Each row was made from one walk, in order. Every step used is in the known rows, and no mark comes twice. Write each row's walk.
Known rows:
surip ganan kepelo kilof velu: [  7   8  -2   8  27 -41  -8  -4  -4 -11  -9  24  25 -15  -3  -6  43  -8
  14  -3   3   7 -28 -22]
velu gisum ganan surip: [ 14  11   7 -32 -10  28   9   3   6  -9  -5   2  13   3  25  -1   7 -15
   0   4   6   7 -13  15]
pogev surip: [  2   6   1 -15  -5  -4   9  -5  21   3  -1   0  25  -1  -1  -4  -3  13
  -7   9  -1   9   1  10]
ganan gisum velu: [  7 -20   4  10  -1  14   7  11 -10  -8  -5   0   2   2  17  -7 -24 -11
  -2  -2  -3 -15 -11   1]
surip ganan kepelo: [ 11   6 -14   8   0 -23  -1  -3   1  -6   2   2  24  -5 -15 -10  30  -5
 -11  -3  -9  12 -20 -10]
kilof velu gisum ganan surip: [ 13  19  -9 -32   6  26   3  -1   7  -5  -3  25   7  -9  33   1   8 -16
  18   3  17   6 -22   6]
kilof kepelo: [  4   4 -17  -1   9 -12  -2 -11   0 -14   7  -5  -6  -3   2   2   2   0
  -5  -2   8  -1  -7  15]
gisum surip ganan kepelo: [ 17   8 -11   9   0 -21   2   2  27  -8   8   0  38  -3 -16  -7  27  12
  -5   1 -14  37 -25 -19]
kepelo kilof velu gisum ganan: [  9  12  18 -22  26  -3   1   2   2  -9 -12  21  19 -13  39   6  21 -22
  32   7  20   8 -21  -1]
kepelo kilof velu gisum ganan surip: [ 10  14  20 -31  13  11   2   0   3 -14 -17  24  14  -7  36   4  18 -17
  25   5  18   1 -19   2]
surip gisum ganan kepelo kilof: [ 20 -10  33   8  12 -36   0  10   2 -15 -11   6  39   8  -7  -8   6 -26
  -5   2  -7  21 -27  31]
ganan gisum velu kilof: [  8 -12  10   6   5 -10  11  14 -10 -15  -7   1  -9  17  31 -13 -22 -13
   4  -1  -5 -25 -15  -8]
gisum surip ganan kepelo kilof velu: [ 12  12   1  10  25 -41  -5   1  23 -13  -4  23  39 -12  -4  -5  39   9
  20   0  -1  30 -33 -31]
gisum velu: [  0 -15   5  -4   7  -2   5   9 -10  -3   1  -5   3  10  14  -5  -2  -7
  -5   1   4 -13  -9  -7]
gisum surip: [ 6  2  2  3 -2  1  4  6 26 -2  6 -2 14  3 -2  1 -2 16  7  3 -4 25 -4 -9]
ganan kepelo kilof velu gisum: [  7  -5  16 -11  18 -25  -2  12   4 -14 -14  25   9 -18  28   0  23  -3
  26   1  14  18 -17 -42]
surip ganan kepelo kilof velu gisum: [ 10   9  -1  -9  24 -27  -3   0   4 -14 -12  23  29 -25  21  -1  39 -12
  19   0  10  21 -29 -46]
kepelo kilof velu gisum surip ganan: [ 10  21   2 -11  23  -5  -2  -4  30  -9  -7  20  35 -24  26   8  22   2
  33   5  12  39 -25 -50]
pogev surip gisum ganan kepelo: [ 26   2   5  -9  -2 -25  10   3  25  -2   1   7  59   4 -11 -13  -8 -10
 -17  11 -10  35 -29  42]
pogev surip gisum velu kilof: [ 12  -6  11 -16  12 -31  13   8  16  -6  -1   3  30  18  19 -12 -35 -10
 -11  11  -3   5 -22  -3]
gisum ganan surip: [  9  10   5 -14  -8  15   4  -2   0  -7  -2   1  11  13   1  -5  10 -11
  -6   2  -1  -8 -12  39]
gisum velu kilof: [  2  -8  11  -7  14 -27   9  13 -10  -9  -1  -3  -6  26  27  -8  -2  -9
   0   2   1 -24 -14 -15]
kilof velu: [  0   8 -15  -2  17  -2  -5  -4   1   4   1  24  -4 -13   7   1   3   0
  18  -1  11   0  -7  -8]
ganan surip: [  0   1   2 -10 -12  13   2  -1   0  -6  -5   3  -4   5  -4  -2  -2   3
  -7  -1  -2  -7   2   3]
kepelo kilof velu gisum: [  0   4  15 -16  22  -5  -2   4   3  -8 -14  22   2 -20  34   7   9  -7
  32   3  18   9  -8 -36]

Write each row's walk:
[ 10   3   6 -14  -5  15   7   9  33  -4   3  -2  14  -8  22   6  -8  12
  12   6   5  41  -5 -35] => velu gisum surip
[ 19  11   4 -14   2  -4   8  -8  25   5   0   4  53   2  -4  -6 -21 -14
 -10  12  -4  27 -19  48] => pogev surip gisum ganan
[ 12   3 -11  -4  -1   9  13  -6  10  -7  -4  -1  46  -5  10 -11 -12  -5
 -13   5  -8  -2 -25   6] => pogev surip ganan gisum velu
[ 17   9 -24   6  20 -25   6  -9 -11 -30   2  -3   4   8  24 -11  -5 -20
  -4  -5   0 -23 -35   3] => surip ganan gisum velu kilof kepelo
[ -4   2  13   0  25 -18  -6  -2  -4  -6 -13  23   1 -10  11   4  13  -3
  25   0  12  -5  -7 -11] => kepelo kilof velu
[  7  -3  -7  -7  23 -39   6   1 -10 -24   6  -8 -12  23  30  -8   1  -8
  -5   1  10 -24 -21   1] => gisum velu kilof kepelo
[ 19  -3  17   6  29 -39  -6   6   1 -11 -10  30  35  -5   1  -6   8 -26
  15   1   3  20 -36  22] => surip gisum ganan kepelo kilof velu
[ 14  18 -11 -12   0  14   4  -2  33  -4   5  -3  34 -14  14   5  10   4
   8   5   1  43 -18 -37] => velu gisum surip ganan
[  7  21 -15 -13  -1  -5   6 -17  19   3   0  -1  44  -8  -8  -4  13   5
 -11   8  -4  14 -11   6] => pogev surip ganan
[ 20   8  -8 -16  14  -8   3   8   9  -5   1  24  20 -13  28  -4  26 -15
  20   4  13  21 -30  -2] => kilof velu gisum ganan kepelo
[  7  -3   2  -3  -9  12  -2  -1   5  -6  -4   7   6  -1 -12  -1 -33 -10
 -12  -1  -5  13  -8   5] => ganan surip gisum
[ 12   5  -6   8  11 -12   8   4  -9 -16  -5   0   8  12  23 -13  -7 -21
  -1  -2  -8 -21 -28 -12] => surip ganan gisum velu kilof
[  3   8 -13 -18  14  13  -2   0   7   0  -2  23  -3 -24  31   7  -1  -4
  26   1  19  16 -10 -33] => kilof velu gisum
[ 15  -8  -8  -2  25 -39   3   0  -6 -23   7  -2   0  16  21  -7 -30 -20
  -9   1   7  -5 -29   2] => surip gisum velu kilof kepelo
[ 13  -8  -7   5  15 -23   7   2 -10 -29   0  -4 -16  15  33 -11 -22 -12
   0  -2   3 -26 -24   7] => ganan gisum velu kilof kepelo
[ 21  17 -25  -8  14  -9   0   4  34  -6   5  24  36 -26  15  -2  25   7
  20   3   6  51 -35 -52] => kilof velu gisum surip ganan kepelo
[ 13  26 -26 -13  17  12   0  -6  33   0   7  21  30 -27  21   6  12   5
  26   6  11  43 -26 -46] => kilof velu gisum surip ganan
[ 10  11 -16  15  -3  14  -1 -11   1  -6  -5   3  16 -14  -5  -4  -6 -10
  -1  -4  -9   3 -14   3] => surip ganan gisum
[ 12  13 -13  -8  -3 -26   9  -7  21  -3   1   2  50  -6 -15 -13  26   7
 -19   6 -10  20 -20   0] => pogev surip ganan kepelo
[ 14  -7  -7 -13  15 -26   4   0  -6 -30   2   2  -7  22  18  -9 -34 -18
 -15  -1   5 -12 -30   5] => ganan surip gisum velu kilof kepelo
[  7  13 -11  -6  17 -37   2  -7   0 -21   5  -1 -16  12  16  -4   3  -1
   1   0   6 -12 -12   7] => velu kilof kepelo
[ 22  -4  33  -7   6 -40   9   5  22 -11 -11   6  64   7  -7 -12   4 -14
 -11  10 -11  29 -28  40] => pogev surip gisum ganan kepelo kilof
